Each row comes from the steps of one walk. Every step used is in the known rows, and no mark comes twice. Write the walk behind each row, first mark first.
In the rows, zero is written as 128.
Known rows:
zuse-dudos-refe: [121 130 135 152 120  67 134 136 132 113 133 132 122 124 134 127 121 123
 113 133 140 146 201 131 118 126 131  72 123 128 118 110 128]
meve-nemur-zuse: [114  67 133 119 123 129 122  57 120 119 132 102 125 125  93 133 120 117
 124  92 147 133 108 124 134 128 126 144 145 134 125 149  78]
dudos-zuse: [122 123 122 114 129 129 139 123 137 121 133 122 139 125 193 133 128 123
 124 130 133 141  92 128 139 133 120 133 128 121 127 123  94]
dozo-refe-dudos-zuse-nemur-meve: [107 209  68  99 155 156 127 124 126 126  94 127 115 117 200  99 101 161
 133 124 173 201  90 109 135 120 104 178  56 155 126  50  76]
regopa-feferem: [130 127 123 123 126 121 115 120 190 125 142 128 147 150 133 120 130 125
 107 127 129 113 133 114 117 128 106 137 144 124 124 138 139]
feferem-regopa-nemur: [137 122  98 124 127 125 102 117 153 120 120 117 153 145 109 134 118 106
 179 102 149 112 117 119 122 135 136 112 128 138 133 129 147]
refe-dudos-zuse-nemur: [104 126  96  91 142 154 147 145 136 131 117 131 127 130 193 131 104 161
 123 134 176 164  92 108 132 127 119 176 139 114 114  77  86]
kepar-tadav-zuse-dudos-refe: [115 119 132 128 131  70 103 168 130 124 207 114 175 131  92 117 132 153
 130 150 151 141 220 130 131 126 163  73 112  96  95 114 199]
pumom-zuse: [128 119 116 124 124 127 130 122 129 126 130 130 127 131 127 121 123 132
 132 131 127 133 124 129 135 130 127 134 134 133 123 145 227]
refe-dudos-zuse: [ 97 118 118 108 111 192 149 141 141 130 133 128 118 122 191 129 111 151
 122 132 153 150  93 109 132 128 120 121 154 117 119 110  98]
regopa-nemur-zuse-tadav-kepar: [145  65  89 102 134 164 104  73 104 133 132  81 190 139 100 139 126 107
 179 130 166 120 128 111 120 117 140 149 158 192 137 112  90]
dozo-refe-dudos-zuse-tadav-kepar: [114 114 111 101 118 219 126  64 139 131 156 129 183 133 213 112 132 174
 124 135 167 180 104 112 109 115 123 148  81 220 121  81  86]
kepar-feferem-regopa-nemur: [135 122 104 116 132 128 103  79 166 125 146 122 128 120  95 153 121 102
 189 113 161 125 122 120 122 137 183 110 125 136  93 116 138]
tadav-zuse: [132 127 124 115 133 124 112 150 125 133 136 121 135 134  94 118 136 134
 133 140 135 136 133 122 138 130 134 129 118 119 119 139 208]
zuse-tadav-kepar-feferem-regopa: [141 123 127 106 146 153 115   8 203 130 160 125 186 136 112 140 146 153
 138 133 161 122 136 132  88 133 185 154 143 196  87  86 124]
kepar-feferem-regopa-nemur-meve-dudos: [ 38 201  73 118 145 111 103  58 166 121 103 127  98 114 102 124 110  89
 201 112 170 127 113 127 119 131 167 112 148 137 102  95 129]
kepar-tadav: [122 117 128 116 138 137 113 138 132 129 195 118 174 128 124 131 128 150
 139 133 135 116 143 134 129 129 152 128 124 106 115 122 117]
dozo-refe-dudos-zuse-tadav: [108 116 111  89 115 205 145 129 129 130 153 129 137 122 202 119 116 162
 122 128 162 180 103 111 123 120 114 156  60 218 122  86  83]
tadav-kepar-feferem-regopa-nemur: [141 124 101 130 134 145  84  12 175 127 147 121 176 133 106 143 133 113
 191 121 166 126 127 119 104 133 192 101 143 134  90 112 139]
nemur-zuse-dudos: [124  74 116 133 129  55 125 128 130 130 124  94 126 128  98 134 113 136
 119 143 144 146 124 124 122 128 127  76 136 131 134 105  95]
meve-nemur-zuse-tadav: [122  68 133  96 126 144 139  60 118 121 137 105 141 124  94 137 121 120
 122  94 159 125 114 123 126 123 122 181 147 196 126 131  69]
dozo-refe-dudos-zuse: [102 117 111 113 112 189 128 125 132 129 147 128 120 120 199 116 114 160
 125 126 148 187  97 112 132 124 118 122  59 157 121 102  93]
kepar-feferem-regopa: [129 125 127 118 141 124 119  70 196 128 152 124 124 124 100 144 132 141
 138 125 142 129 125 131 112 140 178 125 123 134  89 107 128]
dozo-refe-dudos: [109 121 115 127 111 187 119 129 121 137 145 134 108 125 136 111 113 167
 128 122 145 175 132 114 122 119 126 115  57 163 122 107 128]
kepar-feferem-regopa-nemur-zuse: [133  65  88 105 144 129  97  75 166 129 149  77 126 125  60 158 113 108
 189 119 164 130 115 116 129 139 183 119 131 134 100 113  99]
pumom-zuse-dudos-refe: [119 121 124 149 112  68 136 130 132 112 135 132 119 127 130 121 117 129
 118 138 139 153 197 132 126 128 131  79 130 132 113 128 228]
feferem-regopa-nemur-meve-dudos-refe: [ 32 201  72 128 140 120 104 103 152 103  92 119 118 137 113 108 108  87
 187  98 158 119 178 129 123 127 125 119 143 136 130 105 137]
meve-nemur-regopa-feferem: [109  61 137 125 120 120 129  89 193 120 150 144 138 138 114 104 113 103
 108  87 125 114 110 120 115 117 115 150 159 132 119 145 139]
kepar-tadav-zuse-dudos-refe-dozo: [114 115 130 134 130  68 109 172 128 133 198 211 184 125  90 122 135 158
 137 148 154 140 226 129 125 121 168  83 117  99  89 109 197]
tadav-kepar-feferem: [131 128 128 136 134 146 111  25 151 135 154 130 151 115 125 136 143 135
 142 144 144 140 136 129 112 124 184 118 147 124  90 113 119]
kepar-tadav-zuse: [123 118 124 105 139 132  94 159 127 136 202 112 182 136  87 120 139 157
 145 144 139 124 150 127 141 127 158 128 114  96 106 132 199]
meve-dudos-refe: [ 25 124 122 132 129 116 132 118 127 114 143 132 106 133 132 120 123 118
 130 124 138 133 194 140 125 122 128 135 132 123 116 126 120]

Which walk is each row?
[134  70 113  91 140 143 139 130 124 132 135  85 142 133  94 140 124 135
 126 134 144 125 129 125 126 125 126 172 132 190 133 107  80] : nemur-zuse-tadav
[140 125 126 117 133 158 124  67 136 130 136 129 191 140 141 125 143 141
 129 137 145 119 137 127 105 120 135 154 150 191 126 109 122] : zuse-tadav-kepar
[ 23  63  89  92 172  64 148 151 143 127 126 129 125 130 179 110 102 122
 135 131 148 153  75 140 131 118 123 197 130 119 122  73  89] : meve-dudos-zuse-nemur-regopa
[133 121 122 102 132 159 136  64 146 123 139 123 204 139 204 128 145 134
 125 139 151 131 102 126 114 124 126 160 152 184 124 102  86] : dudos-zuse-tadav-kepar
[ 34 117 116  95 141 139 138  12 161 127 164 137 161 115 197 136 141 129
 140 151 171 144 100 136 108 122 170 163 160 180  86  88  72] : meve-dudos-zuse-tadav-kepar-feferem
[112  69 120 145 130  65 135 140 127 126 129 182 129 121  94 138 119 134
 121 136 146 150 200 127 120 121 139  90 135 130 118 102  87] : nemur-zuse-dudos-refe-dozo
[127  72 101 107 171  89 139 171 136 137 122 125 130 128 111 114 108 130
 133 125 134 142 117 132 124 116 136 188 116 127 127  77 124] : zuse-nemur-regopa
[135 120 122  92 147 155 126   6 213 121 163 121 199 135 174 144 149 147
 135 138 164 134 100 131 100 136 176 159 145 190  84  83  90] : dudos-zuse-tadav-kepar-feferem-regopa
[129  67  93  91 171  79 109 183 192 137 144 118 158 159  81  98 118 132
 117 140 141 132 127 111 124 118 123 196 121 113 113  96 220] : tadav-zuse-nemur-regopa-feferem
[132 210  73 111 165  98 127 120 123 124  75 129 122 127 127 105 111 134
 139 129 148 148 118 128 137 127 114 189 129 130 129  91 211] : pumom-zuse-nemur-meve
[ 37 216  77 112 172  71 127 114 122 125  73 137 111 126 135 102 109 125
 141 128 160 143 116 134 127 120 108 184 136 125 130  70 109] : zuse-nemur-meve-dudos
[128 130 127 132 120  52 115 150 128 132 125 130 135 130 100 115 128 137
 122 149 145 147 135 123 130 129 131  67 125 120 119 120 216] : tadav-zuse-dudos
[130 122 125  88 131 145 153 128 136 121 134 125 155 126 192 136 131 125
 121 133 145 132  98 127 131 128 118 171 131 185 128 109  84] : dudos-zuse-tadav
[135  68  85 109 139 125  96 112 152 123 125  72 151 150  74 140 114 109
 179 107 153 117 112 115 130 137 136 121 132 136 139 124 110] : feferem-regopa-nemur-zuse
[114 124 134 158 119  64 141 142 129 123 124 227 130 115 131 132 124 130
 119 132 143 144 207 132 113 120 138  81 130 132 111 108 127] : zuse-dudos-refe-dozo
[131  70  97  96 173  87 120 191 132 140 128 119 139 136  77 106 115 137
 137 140 139 148 122 127 135 118 143 187 106 116 121  88 209] : tadav-zuse-nemur-regopa
[123  66  92  88 169  84 137 158 205 123 139 121 161 149 179 112 110 120
 108 133 139 138  85 116 124 122 108 203 132 116 121  83 103] : dudos-zuse-nemur-regopa-feferem
[ 26 211  79 123 172  82 137 125 118 121  77 227 113 119 129 110 114 124
 143 121 162 147 195 137 121 116 122 198 137 125 115  67 100] : zuse-nemur-meve-dudos-refe-dozo
[ 27 198  77 138 134 126 123 131  96 118  84 221 106 108 126 115 112  77
 191 108 157 131 192 127 131 111 125 130 153 129 128 111 119] : regopa-nemur-meve-dudos-refe-dozo
[136  65  88 115 148 145  78  11 176 131 150  75 172 137  71 150 128 117
 191 124 170 129 120 115 115 133 192 110 148 134  98 108 101] : tadav-kepar-feferem-regopa-nemur-zuse
[133 205  81 118 143 135 104  74 165 121 104 117 116 110  95 133 114  93
 194 112 162 127 118 119 123 133 172 111 134 135 104  96 132] : kepar-feferem-regopa-nemur-meve
[125  68  93 134 129  65 100 122 155 106 129  76 144 146  80 140 107 105
 166 114 164 136 185 116 121 134 141  65 131 137 127 107 110] : feferem-regopa-nemur-zuse-dudos-refe
[134 127  97 107 156  93 128 123 125 127 118 133 135 137 127 123 115 143
 135 130 149 147 122 130 134 129 125 188 123 126 119 113 216] : pumom-zuse-nemur
[129  69  91 130 120  60 109 135 101 130 116  87 130 123  95 138 102  97
 170 131 161 143 121 113 135 123 130  60 139 131 139 117 103] : regopa-nemur-zuse-dudos
[ 35 201  92 103 148 141 136  45 145 117  99 130 174 129 210 101 133 121
 135 137 160 133  91 133 113 118 108 162 174 186 131  80  78] : nemur-meve-dudos-zuse-tadav-kepar
[ 31 197  67 107 140 108 111  93 161 108  85 120 135 136 180 111 109  88
 187 104 165 126  71 124 131 134 110 123 152 134 137 100 104] : feferem-regopa-nemur-meve-dudos-zuse
[138 219  80 101 173  96 110 148 118 130  80 122 134 132  94 102 122 134
 140 137 155 150 128 119 142 124 121 183 117 116 124  82 195] : tadav-zuse-nemur-meve
[108 116 120  91 119 224 150  43 161 140 162 132 155 110 190 142 129 162
 131 153 181 155 107 111 109 120 174 146 170 178  83  80  81] : refe-dudos-zuse-tadav-kepar-feferem
[125  58  94  78 181  87  94 193 195 141 208 109 202 159  75 101 121 155
 130 144 145 121 142 116 126 117 145 197 121  91 101  91 209] : kepar-tadav-zuse-nemur-regopa-feferem
[130 124 105  87 172  94  95 162 122 138 188 113 193 142  91 123 131 166
 146 145 162 136 147 128 140 127 157 183 101  91 100 102 188] : kepar-tadav-zuse-nemur
[ 31 200  92  90 142 129 155 109 134 118  94 132 126 117 198 109 119 111
 132 130 154 132  88 135 128 122 100 174 155 186 132  84  74] : nemur-meve-dudos-zuse-tadav
[ 28 206  68 117 169  86 131 110 122 111  89 133 100 130 132  99 109 124
 141 125 156 153 183 139 133 124 115 195 135 124 117  86 204] : pumom-zuse-nemur-meve-dudos-refe
[139  62  90  79 146 146 114  79 161 131 152  80 140 127  63 162 117 109
 186 122 175 123 122 117 118 132 181 155 131 197 101  94  88] : kepar-feferem-regopa-nemur-zuse-tadav
[132 121 126  97 139 163 139  26 158 127 164 126 179 112 189 146 146 132
 133 150 160 144 106 127 116 124 174 160 149 182  88  92  77] : dudos-zuse-tadav-kepar-feferem
[ 33 127  94  94 163  68 134 114 135 118 117 135 133 136 200 125 114 130
 133 132 167 152  85 134 134 130 114 191 129 117 120  90  79] : meve-dudos-zuse-nemur
[138 206  81 133 144 150  84  10 175 123 108 117 161 121 104 125 129 103
 197 118 167 128 121 119 111 129 180 102 156 136 102  92 135] : tadav-kepar-feferem-regopa-nemur-meve
[104 117 118  84 111 207 168 144 139 131 136 132 133 123 194 132 115 154
 118 137 164 142 100 110 125 124 118 159 155 182 119  95  88] : refe-dudos-zuse-tadav
[ 99  60  84  93 156 150 137 167 138 135 144 124 122 124 183 103  94 163
 129 127 153 200  84 116 125 113 127 181  46 155 121  53  90] : dozo-refe-dudos-zuse-nemur-regopa
[122 129 130 140 121  61 118 157 127 116 139 123 128 130  99 117 129 130
 118 147 146 153 206 125 129 126 139  73 117 118 112 120 211] : tadav-zuse-dudos-refe
[147  62  85  98 144 154  92  52 159 124 133  73 214 163  86 138 131 121
 179 118 171 108 122 114 104 127 143 148 154 201 135 101 102] : feferem-regopa-nemur-zuse-tadav-kepar
[122 119 126 123 130  58  98 161 132 136 193 119 181 131  94 116 129 160
 135 155 153 136 149 126 129 127 156  67 118 101 105 112 204] : kepar-tadav-zuse-dudos
[107  63 144 130 121 127 139  97 131 124 137 142 118 117 109 112 112 107
 128  86 126 128 104 134 126 117 136 142 145 138 126 135 126] : meve-nemur-regopa
